Each row comes from the steps of one path. Every step used is in the known rows, and no mark comes twice. Write the path behind each row, first mark first.
Known rows:
h -> k -> b -> d: 12, 29, -59, 24, -22, 13, -3, -36, -23, 14, -4, -36, -3, 23, -14, 20, -16, 44, -5, 10, 19
f -> p -> c: -24, 45, -29, 29, -9, 32, -11, -32, 2, -5, 15, 0, -16, 28, -24, -7, -21, 36, 16, 5, -17
d -> p -> l -> h: 0, 49, -22, 30, 1, 75, -4, -31, -3, -23, -13, -5, -9, 15, 6, -4, -1, 48, -33, -7, -6
f -> p: -1, 39, -36, 35, -6, 18, -8, -31, -6, 9, 23, -11, -20, 30, -3, -20, -5, 48, 27, 6, -18
p -> c -> h -> l: -8, 48, -47, 29, -1, 12, -12, -33, -7, -20, -32, -5, -2, 21, -8, 13, -65, 47, 3, -14, -14
h -> c -> p -> d: 19, 45, -25, 41, -8, 12, -20, -36, -4, -10, -2, 11, -10, 21, 18, 16, -44, 18, 1, 10, 13
c -> p: 15, 29, -20, 31, -8, -5, -10, -28, -9, -16, 9, -24, -28, 22, 2, 8, -42, 45, 15, 1, -5
p -> l -> h -> k: 4, 64, -50, 39, -16, 37, -12, -37, -7, 22, -37, 15, 12, 23, -7, -8, -1, 50, -49, -2, -1
c -> p -> l -> h -> k: 13, 44, -31, 38, -13, 17, -17, -34, -4, 6, -19, 0, -4, 20, 11, 7, -20, 38, -32, -5, 3
l -> h -> c -> p: 44, 53, -43, 30, -14, 1, -6, -29, -6, 7, -10, -4, -15, 19, 28, -6, -25, 41, -16, 5, -8
k -> b -> d -> p: -1, 14, -33, 11, -3, 51, 6, -29, -17, -22, 16, -58, -28, 16, -1, 19, -18, 45, 10, 6, 12
b -> d: -3, 43, -39, 21, -14, 36, -1, -33, -17, 12, -2, -26, -25, 21, -32, -7, -21, 64, 11, 4, 11
h -> k -> b -> d -> p -> c: 3, 26, -43, 15, -16, 48, -3, -37, -14, -25, 1, -35, -3, 15, -20, 40, -22, 25, -14, 5, 24
c -> h -> l: 19, 41, -56, 37, 3, -8, -10, -31, -17, -4, -26, -18, -6, 24, 17, -2, -50, 60, 15, -14, -15
d -> p -> f: 3, 54, -25, 25, 3, 63, -7, -36, -7, -57, -4, -16, -16, 12, -1, 8, -33, 42, -3, -5, 3
l -> h -> c -> p -> k -> b -> d: 17, 37, -37, 13, -10, 47, -6, -32, -13, -4, -7, -26, -21, 19, 24, 9, -28, 31, -30, 4, 13
k -> b -> d: -11, 21, -45, 15, -12, 26, 4, -30, -18, 8, 2, -49, -24, 23, -10, 11, -25, 56, 9, 10, 8
l -> h: 15, 57, -42, 25, -10, 27, -1, -30, -12, 11, -16, -12, -16, 20, -1, -17, -12, 68, -25, 3, -21
d -> p: 18, 37, -24, 28, -2, 43, -1, -30, -10, -41, 10, -23, -19, 16, -4, 6, -15, 46, 6, 0, -4
c -> h -> k: 24, 44, -53, 30, -13, 1, -12, -32, -18, 0, -23, -22, 2, 25, 9, 38, -33, 55, 1, -7, -4
k -> b -> d -> p -> l: -21, 16, -31, 17, -2, 66, 1, -30, -11, -17, 3, -43, -19, 18, -3, 17, -14, 41, -2, 2, 18
b -> k: 2, 32, -45, 25, -18, 25, -4, -32, -12, -10, 6, -31, -26, 24, -36, -5, -1, 70, -8, 11, 9

Which path is each row?
1, 24, -46, 26, -13, 50, -5, -37, -15, -8, -6, -30, 2, 18, -7, 28, -5, 29, -17, 2, 28	h -> k -> b -> d -> p -> l
-22, 46, -31, 17, -8, 29, -10, -28, -4, -22, -25, -16, -11, 23, -15, 38, -57, 53, 2, -8, -14	p -> c -> h
9, 53, -37, 24, -7, 81, -1, -34, -7, 0, -13, -7, -11, 13, -2, -8, 1, 40, -23, -2, 22	b -> d -> p -> l -> h -> c
35, 67, -58, 31, -17, 16, -1, -32, -8, 17, -23, 6, -3, 22, 11, -19, -11, 51, -24, 8, -12	l -> h -> c
-28, 27, -30, 11, -6, 70, -6, -34, -20, -21, -2, -34, -21, 25, -21, 15, -30, 45, -16, 4, 15	p -> k -> b -> d
1, 26, -34, 24, -13, 28, -11, -33, -10, 15, -12, -28, -12, 18, 15, 18, -20, 35, -29, -2, 17	c -> p -> l -> h -> k -> b -> d
-5, 43, -17, 21, -4, 58, -4, -32, -2, -55, 3, -13, -14, 14, -25, 21, -31, 34, -5, -1, -2	d -> p -> c
-9, 14, -42, 10, 6, 45, -1, -31, -15, -34, -5, -52, -17, 13, 8, 31, -50, 36, 9, -10, 9	k -> b -> d -> p -> c -> h -> l
-19, 18, -28, 6, -5, 64, 4, -31, -10, -34, 10, -49, -24, 14, -16, 31, -30, 37, 2, 4, 13	k -> b -> d -> p -> c
35, 63, -55, 31, -19, 16, -6, -36, -15, 17, -22, -4, 2, 20, -3, -5, -3, 56, -37, 3, -9	l -> h -> k
9, 26, -34, 20, -12, 32, -11, -33, -13, -19, 3, -24, -19, 24, 9, 21, -44, 18, -3, 7, 27	h -> c -> p -> k -> b -> d
-26, 39, -29, 22, -3, 32, -13, -29, 0, -9, 6, -14, -16, 28, -1, 19, -35, 42, 23, -6, -22	f -> p -> c -> h
8, 49, -36, 24, -9, 81, -5, -37, -13, 0, -13, -14, -6, 12, -14, 3, 7, 44, -34, -6, 24	b -> d -> p -> l -> h -> k
29, 56, -32, 27, -10, 35, -12, -33, -8, -14, -14, 3, -13, 21, 20, -2, -29, 32, -35, 1, -1	l -> h -> c -> p -> k
2, 39, -30, 10, -8, 67, -6, -34, -14, -31, -6, -33, -12, 12, -21, 48, -33, 38, -2, -10, 23	b -> d -> p -> c -> h -> k
2, 32, -45, 16, -6, 67, 4, -31, -8, 0, -10, -29, -10, 15, 19, 8, -4, 34, -24, 4, 17	k -> b -> d -> p -> l -> h -> c
19, 18, -47, 13, -6, 33, -3, -30, -23, -19, -4, -60, -10, 16, 24, 58, -27, 43, 5, -7, 14	c -> h -> k -> b -> d -> p
14, 43, -37, 44, -15, 1, -15, -32, 1, 0, -14, 13, -3, 27, 11, 3, -37, 24, 1, 3, 12	h -> c -> p -> l
-10, 32, -17, 38, -7, 14, -15, -30, -1, -10, -7, -6, -17, 25, 0, 6, -38, 40, 1, -3, 3	c -> p -> l
-4, 50, -43, 23, -16, 18, -14, -34, -8, -17, -30, -8, 4, 23, -17, 48, -51, 43, -10, -8, -3	p -> c -> h -> k
-17, 32, -48, 9, -15, 30, -8, -33, -13, -7, -23, -37, -3, 21, -12, 60, -50, 40, -7, -5, 11	p -> c -> h -> k -> b -> d
18, 49, -51, 11, -7, 64, -2, -39, -17, -15, -14, -36, -8, 8, 15, 17, -11, 41, -41, -1, 14	l -> h -> k -> b -> d -> p -> f
-6, 23, -16, 17, 4, 77, -5, -31, -14, -69, 10, -33, -17, 19, 3, 26, -23, 30, -17, 0, 4	d -> p -> k -> b
-9, 38, -50, 37, -9, 33, -12, -35, -3, 29, -2, -3, 5, 29, 20, -10, 14, 34, -22, 3, -12	f -> p -> l -> h -> k -> b
-32, 22, -28, 17, -2, 70, -10, -34, -14, -7, 26, -30, -26, 30, -7, -2, -10, 35, 8, 5, 4	f -> p -> k -> b -> d
